Each row was made from one path, in order. Every step used is in the known rows, and no mark comes twice. Write each row's path.
Known rows:
doti kekiget luvad bati pasil: [-0.851,  4.450,  1.248,  0.639, -6.623,  2.114,  1.471,  5.521, -1.481,
 -5.371,  2.252, -1.904, -0.789,  4.458,  1.466, -3.632, -3.138, -0.617,
 -7.384,  1.912,  1.062]
pasil bati gamu: [ 1.546, -1.199, -1.041,  4.835, -6.347,  2.364,  1.878, -2.253,  0.474,
 -6.834,  3.913, -1.739,  1.582,  4.940,  1.127, -0.019, -0.946,  1.080,
 -4.731,  2.849,  1.311]
luvad kekiget gamu: [ 2.637,  1.309,  3.008,  0.948, -4.616,  1.749,  0.748,  3.806, -0.178,
 -5.218,  1.023, -1.708, -0.445,  4.087,  1.686, -4.836, -1.132, -0.069,
 -5.147,  1.309, -0.682]
luvad bati gamu kekiget bovozi: [ 1.148,  0.332, -2.838,  1.069, -5.257,  0.626,  3.042,  2.219, -1.592,
 -3.392,  0.760, -3.634, -0.300,  4.322, -0.179, -0.207, -3.072, -3.937,
 -4.912,  2.686,  2.657]
kekiget luvad bati: [ 3.386,  0.723,  0.333,  0.689, -7.873,  1.284,  0.364,  4.418,  1.636,
 -4.081,  1.262, -2.171,  1.003,  3.811,  0.628, -3.492, -1.650, -1.730,
 -7.249,  5.188,  1.873]
gamu kekiget luvad bati: [ 2.347,  0.730,  0.415,  0.066, -8.218,  1.473, -0.012,  3.324,  0.551,
 -3.295,  0.496, -1.709,  1.349,  3.523, -1.380, -4.323, -2.393, -2.434,
 -7.494,  5.337,  2.368]
doti bati pasil: [-1.388,  0.752, -3.003,  5.462, -5.075,  3.220,  0.577,  2.689, -0.917,
 -5.566,  2.869, -2.348,  0.477,  4.526,  2.718, -3.652, -1.698, -1.233,
 -5.872,  2.097,  1.884]
luvad bati doti kekiget: [ 0.205,  2.816,  3.104,  2.750, -6.638,  2.095,  1.441,  3.091, -2.213,
 -3.856,  1.976, -0.388,  0.916,  3.602,  1.403, -3.847, -0.996, -2.508,
 -6.330,  0.905,  0.951]
pasil kekiget bovozi: [ 3.672,  2.410, -3.156,  2.006, -4.035,  1.518,  1.091,  2.246, -0.654,
 -1.184,  2.376, -0.012,  1.234,  2.842, -0.163, -2.701,  0.245, -0.357,
 -3.426,  1.176,  0.024]
bati gamu: [ 1.739, -0.538, -2.021,  3.693, -5.533,  1.875,  2.810, -0.906,  0.822,
 -6.155,  2.840, -0.951,  0.397,  2.389,  0.843, -0.882, -1.690,  1.788,
 -5.552,  2.910, -0.109]
kekiget bovozi bati doti: [ 3.181,  1.742,  0.178,  2.553, -5.014, -0.244,  1.408,  0.656,  0.472,
 -3.136,  0.124, -1.134,  2.255,  2.284,  1.314, -0.632, -2.371, -5.357,
 -3.813,  1.960,  2.184]
kekiget bovozi: [ 3.086,  1.139, -2.264,  2.995, -6.044,  1.022,  0.276,  2.735, -0.117,
 -2.954,  1.700, -1.771,  1.906,  3.646,  0.304, -1.337, -0.803, -0.941,
 -4.141,  3.172,  1.224]
bati pasil kekiget: [-0.387,  2.907, -2.328,  3.348, -3.589,  2.901,  1.459,  0.706, -0.153,
 -4.126,  3.953,  1.862,  0.506,  1.592,  0.782, -4.635, -0.306,  1.000,
 -5.215,  0.415, -0.267]
bovozi bati: [ 2.908,  0.118,  0.946,  1.467, -5.401,  1.193,  1.287, -0.987,  2.853,
 -5.045,  0.294, -0.611,  3.326,  2.031,  1.008, -1.035, -2.021, -0.913,
 -4.409,  3.835,  1.105]
pasil bati doti kekiget gamu: [ 1.140,  3.325,  4.134,  2.794, -5.926,  2.124, -0.115,  0.672, -3.285,
 -3.820,  2.328, -0.619,  1.564,  5.786,  1.218, -4.218,  0.329, -3.357,
 -4.850, -0.425,  1.668]
bovozi bati doti kekiget: [ 1.540,  3.550,  3.893,  1.902, -5.708,  1.783,  1.646, -0.395, -1.081,
 -4.117,  0.808,  0.629,  2.351,  2.247,  0.705, -2.483, -2.145, -1.080,
 -4.765,  0.434, -0.088]
luvad kekiget: [ 2.357,  0.597,  2.229,  2.954, -6.307,  2.538,  0.633,  3.143,  0.901,
 -5.935,  1.975, -0.755,  0.766,  2.889,  0.845, -4.025, -1.602,  3.528,
 -5.305,  2.553, -1.973]
gamu kekiget bovozi: [ 1.934,  0.973, -2.214,  2.287, -6.499,  1.266, -0.111,  1.388, -1.309,
 -2.138,  0.874, -1.349,  2.365,  3.308, -1.847, -2.184, -1.606, -1.591,
 -4.348,  3.316,  1.702]
luvad bati pasil kekiget: [-0.952,  2.451, -1.919,  2.237, -3.416,  2.336,  2.319,  2.900,  0.121,
 -4.123,  3.359,  0.232, -0.328,  2.727,  2.104, -4.319, -0.554, -1.922,
 -5.819,  0.714,  1.333]
luvad bati: [ 1.484, -0.901, -0.169,  2.475, -6.536,  1.590,  1.017,  3.279,  1.643,
 -4.560,  1.669, -1.909,  1.650,  3.795,  1.887, -2.771, -0.603, -2.624,
 -6.310,  4.335,  2.564]
bovozi bati luvad kekiget: [ 2.274,  0.860,  5.494,  1.535, -4.271,  1.370,  1.745,  3.193,  3.096,
 -8.514,  0.492, -1.397,  1.036,  3.517, -1.188, -0.914, -3.022,  0.541,
 -4.261,  1.224, -1.147]
bovozi bati gamu kekiget: [ 1.213, -0.280, -0.462,  1.028, -4.953,  1.398,  3.148, -3.577,  0.708,
 -5.464,  0.190, -1.019,  1.692,  1.806, -1.043, -0.495, -3.868, -0.841,
 -4.853,  2.951,  1.002]
luvad bati gamu kekiget: [ 0.026, -1.012, -1.388,  1.789, -5.854,  1.721,  2.973, -0.082, -0.343,
 -5.076,  1.345, -1.935,  0.238,  3.223, -0.416, -1.788, -2.677, -2.186,
 -6.389,  3.449,  2.100]
doti kekiget: [ 1.257,  2.696,  2.064,  2.514, -6.860,  3.043,  0.446,  1.208, -1.463,
 -4.235,  2.223,  0.310,  2.119,  3.284, -0.285, -3.493, -0.602,  3.134,
 -5.299,  1.737, -1.088]
bovozi bati doti: [ 2.376,  0.791,  1.419,  3.246, -5.692,  0.716,  1.067, -1.296,  1.669,
 -4.455,  0.667,  0.341,  2.899,  1.185,  1.343, -1.991, -1.961, -3.765,
 -4.934,  2.643,  1.625]

Which path is each row?
[-0.472,  2.223, -3.679,  4.259, -3.038,  3.708,  1.426,  1.833, -1.255,
 -3.598,  3.681, -0.118, -0.038,  3.398,  1.800, -5.085, -0.333, -0.388,
 -4.996, -0.012,  0.390]
doti bati pasil kekiget
[ 3.973,  1.817,  1.752, -0.175, -4.261,  0.481,  2.183,  3.023,  1.175,
 -4.608, -0.690, -2.989,  1.110,  3.553,  1.364, -0.126, -3.627, -0.610,
 -2.909,  1.871, -0.192]
luvad kekiget bovozi bati
[ 0.966, -0.093,  0.478,  4.155, -6.678,  0.997,  0.905,  2.676,  0.559,
 -4.133,  1.942, -0.683,  1.352,  2.733,  2.104, -3.630, -0.671, -5.213,
 -6.699,  3.035,  2.788]
luvad bati doti
[ 3.262,  3.512,  1.525, -0.523, -4.756,  0.873,  2.019,  1.450, -0.759,
 -3.201, -0.488, -2.247,  2.173,  3.885,  0.569,  0.381, -2.836, -0.985,
 -2.898,  1.304,  0.506]
doti kekiget bovozi bati
[ 3.800,  1.923, -0.436, -0.192, -6.140,  1.660,  1.030,  4.036,  1.135,
 -2.556,  1.888, -0.453,  0.365,  3.015,  0.168, -4.700, -0.743, -1.218,
 -6.603,  3.395,  0.714]
pasil kekiget luvad bati
[ 1.591,  0.639,  4.220,  3.364, -5.450,  2.231,  0.642,  4.544,  1.793,
 -8.189,  2.252, -0.748,  0.579,  3.753, -1.818, -2.573, -1.598,  2.260,
 -5.264,  1.318, -1.665]
bati luvad kekiget
[ 0.149,  2.823, -2.281,  2.190, -1.764,  2.685,  1.395,  2.619, -2.049,
 -3.067,  2.519, -1.229, -0.994,  4.536,  2.589, -5.730,  0.063, -3.729,
 -4.912, -0.891,  1.481]
doti bati pasil kekiget gamu
[ 1.936,  4.396, -1.691,  1.412, -5.362,  2.410,  0.497,  2.134,  0.064,
 -3.469,  3.384,  1.534,  0.134,  1.689, -0.603, -5.291, -1.493,  1.994,
 -6.268,  1.694, -1.005]
bati pasil kekiget luvad
[ 2.828,  1.201, -0.527,  0.038, -5.155,  0.393,  1.171, -0.377,  0.494,
 -2.790, -1.142, -2.045,  3.041,  2.809, -1.040, -0.166, -3.301, -3.381,
 -3.363,  3.119,  2.266]
gamu kekiget bovozi bati
[ 0.987, -0.710,  2.541,  5.512, -6.593,  2.315, -1.005,  0.798,  2.215,
 -7.806,  3.643, -0.753,  3.509,  5.866, -2.288, -0.507,  0.541, -1.023,
 -4.651,  2.582,  2.245]
pasil bati luvad
[ 3.031,  2.409,  0.289,  1.743, -6.177,  1.128,  1.053,  3.392,  0.217,
 -2.126,  2.243,  0.616,  0.263,  2.044,  0.561, -5.463, -0.790, -3.906,
 -6.920,  2.215,  1.270]
pasil kekiget luvad bati doti
[ 3.057,  1.487, -0.009,  1.089, -8.662,  2.125, -1.277,  0.631,  0.266,
 -3.162,  1.127,  0.297,  2.353,  2.090, -3.378, -4.858, -2.228,  1.326,
 -6.890,  5.017,  0.335]
gamu kekiget luvad
[-0.200,  2.398, -0.713,  1.580, -6.654,  1.450,  1.018,  4.988,  0.630,
 -5.732,  2.280, -2.073, -0.396,  3.776,  1.890, -3.450, -2.945, -2.183,
 -7.581,  3.596,  2.206]
kekiget luvad bati pasil
[ 3.066,  2.043, -0.293,  0.876, -3.209,  1.907,  0.820,  0.954, -0.191,
 -2.319,  2.067,  0.682,  0.584,  2.804,  0.696, -5.426,  1.245, -1.853,
 -4.643,  0.719,  0.465]
pasil kekiget gamu
[ 2.786,  0.623, -2.467,  1.754, -7.120,  2.601,  1.036,  0.397, -1.255,
 -3.888,  1.217, -2.271,  0.104,  3.759, -1.925, -3.451, -3.419,  0.644,
 -6.739,  3.819,  0.305]
doti bati gamu kekiget luvad
[ 2.719,  1.350, -1.209,  1.056, -7.590,  1.838,  1.113, -0.515, -0.245,
 -4.365,  1.550, -0.472,  0.613,  2.129, -2.825, -3.007, -3.397,  1.815,
 -6.868,  4.153, -0.145]
bati gamu kekiget luvad
[ 3.840,  1.090, -0.577,  0.694, -4.684,  0.085,  1.555,  0.996,  1.597,
 -3.518, -0.457, -2.428,  2.610,  3.260,  1.051,  0.649, -2.547, -2.765,
 -3.057,  3.084,  1.760]
kekiget bovozi bati
[ 2.188,  1.738,  0.255,  1.953, -5.417, -0.001,  1.129, -0.405, -0.366,
 -2.444, -0.455, -0.840,  2.621,  1.945, -0.461, -1.342, -3.048, -5.927,
 -3.990,  2.039,  2.681]
gamu kekiget bovozi bati doti
[ 1.525,  0.158, -4.468,  2.847, -4.920,  1.847,  2.188,  1.150, -2.727,
 -2.816,  1.048, -3.948, -0.018,  4.986, -0.421, -0.807, -2.811, -2.417,
 -4.150,  2.083,  1.895]
doti bati gamu kekiget bovozi
[ 4.735,  2.968, -1.053,  0.941, -6.231,  2.326, -0.068,  1.514,  0.897,
 -2.293,  2.730,  1.678,  1.306,  1.583, -1.729, -5.371, -0.425,  2.602,
 -5.865,  2.916, -1.433]
pasil kekiget luvad
[ 3.556,  1.305,  0.188,  0.158, -3.208,  0.305,  4.818,  1.320,  0.608,
 -6.097,  0.178, -3.678, -0.963,  3.392,  1.878,  1.801, -4.723,  0.007,
 -3.038,  1.064, -0.774]
luvad kekiget bovozi bati gamu
[ 1.434,  0.033,  2.927,  4.278, -4.776,  3.026,  0.616,  5.641,  0.847,
 -7.667,  1.956, -2.762, -0.053,  5.655, -0.741, -3.051, -1.616,  0.791,
 -5.098,  0.943, -0.998]
doti bati luvad kekiget
[ 1.622,  0.827, -3.200,  2.244, -5.427,  1.049,  2.183,  0.259, -1.735,
 -3.305,  1.292, -2.225,  0.482,  3.343, -1.465, -0.433, -2.781, -1.148,
 -4.337,  2.446,  1.205]
bati gamu kekiget bovozi
[-0.655,  2.830, -1.313,  1.017, -4.176,  0.669,  1.833,  0.617, -0.413,
 -4.454,  0.184, -1.976,  1.458,  2.922,  0.371, -0.480, -4.364, -3.647,
 -3.982,  1.690,  2.677]
gamu kekiget bovozi bati pasil
[ 1.311,  0.043,  5.070,  4.439, -6.129,  2.616, -0.186,  3.319,  1.554,
 -8.818,  3.155, -1.499,  1.609,  6.042, -1.528, -1.649, -0.926,  1.652,
 -4.444,  1.234, -0.425]
pasil bati luvad kekiget
[ 1.643,  3.657,  1.457,  3.816, -6.893,  1.745,  0.091,  2.042, -3.556,
 -2.694,  2.665, -1.398,  2.080,  5.727,  0.412, -1.464, -0.609, -1.879,
 -3.598,  0.064,  1.369]
pasil bati doti kekiget bovozi
[ 1.119, -1.101, -1.574,  2.469, -5.232,  1.292,  3.813,  1.449,  0.967,
 -6.201,  2.212, -2.741, -0.597,  3.629,  2.338, -0.614, -2.011, -1.743,
 -6.215,  3.224,  1.727]
luvad bati gamu
[ 0.295,  3.134, -1.055,  1.399, -2.452,  2.045,  2.473, -0.540,  1.056,
 -4.429,  2.233,  1.308,  1.089,  1.342,  1.354, -3.010, -1.776, -0.605,
 -4.250,  0.333,  0.264]
bovozi bati pasil kekiget
[-0.566,  1.830, -0.161,  2.338, -4.378,  1.382,  1.812, -0.013,  1.757,
 -6.628,  1.374, -0.772,  1.775,  2.242,  2.128, -1.192, -3.200, -1.415,
 -4.992,  2.324,  1.752]
bovozi bati pasil
[ 3.444,  1.478, -0.078, -0.745, -6.599,  1.183,  2.030, -1.743,  0.891,
 -4.760, -0.001, -1.149,  1.030,  1.856, -2.353, -1.475, -4.731,  0.364,
 -6.011,  4.045,  0.277]
bovozi bati gamu kekiget luvad
[ 1.769,  1.317,  1.000,  1.989, -8.209,  1.010,  0.026,  2.682, -0.310,
 -2.946,  0.998, -0.499,  1.092,  2.509, -0.833, -5.039, -2.271, -4.966,
 -7.740,  3.882,  2.667]
gamu kekiget luvad bati doti
[ 2.667,  3.066,  2.501, -0.419, -7.800,  1.943,  0.742,  5.037, -0.660,
 -3.705,  1.147, -1.906,  0.502,  4.519,  0.273, -3.766, -1.943, -0.101,
 -7.042,  3.374,  0.548]
doti kekiget luvad bati
[ 1.409,  3.739,  1.054,  1.937, -5.958,  0.964,  1.634,  5.090, -3.332,
 -2.233,  1.336, -2.194,  0.383,  4.726,  1.368, -1.956, -1.488, -4.028,
 -4.774,  0.406,  1.647]
luvad bati doti kekiget bovozi
[ 0.416,  3.355,  0.642,  0.911, -3.398,  0.689,  2.651,  3.635,  0.188,
 -6.207,  0.583, -2.874, -0.266,  3.622,  2.557, -0.381, -4.644, -1.285,
 -3.617,  0.530,  0.343]
luvad kekiget bovozi bati pasil
[ 1.719,  0.878,  5.579,  2.358, -4.367,  1.797,  0.074,  4.013,  0.506,
 -7.769,  2.085, -2.409,  0.489,  6.881, -0.394, -2.699, -0.479, -1.808,
 -4.436,  0.231,  0.717]
pasil bati luvad kekiget gamu
[ 0.544, -0.491, -1.793,  2.960, -6.201,  2.252,  2.029, -2.232, -0.478,
 -5.077,  1.967, -0.382,  1.053,  2.012, -1.633, -2.196, -2.422,  0.843,
 -5.842,  3.154,  0.518]
bati gamu kekiget
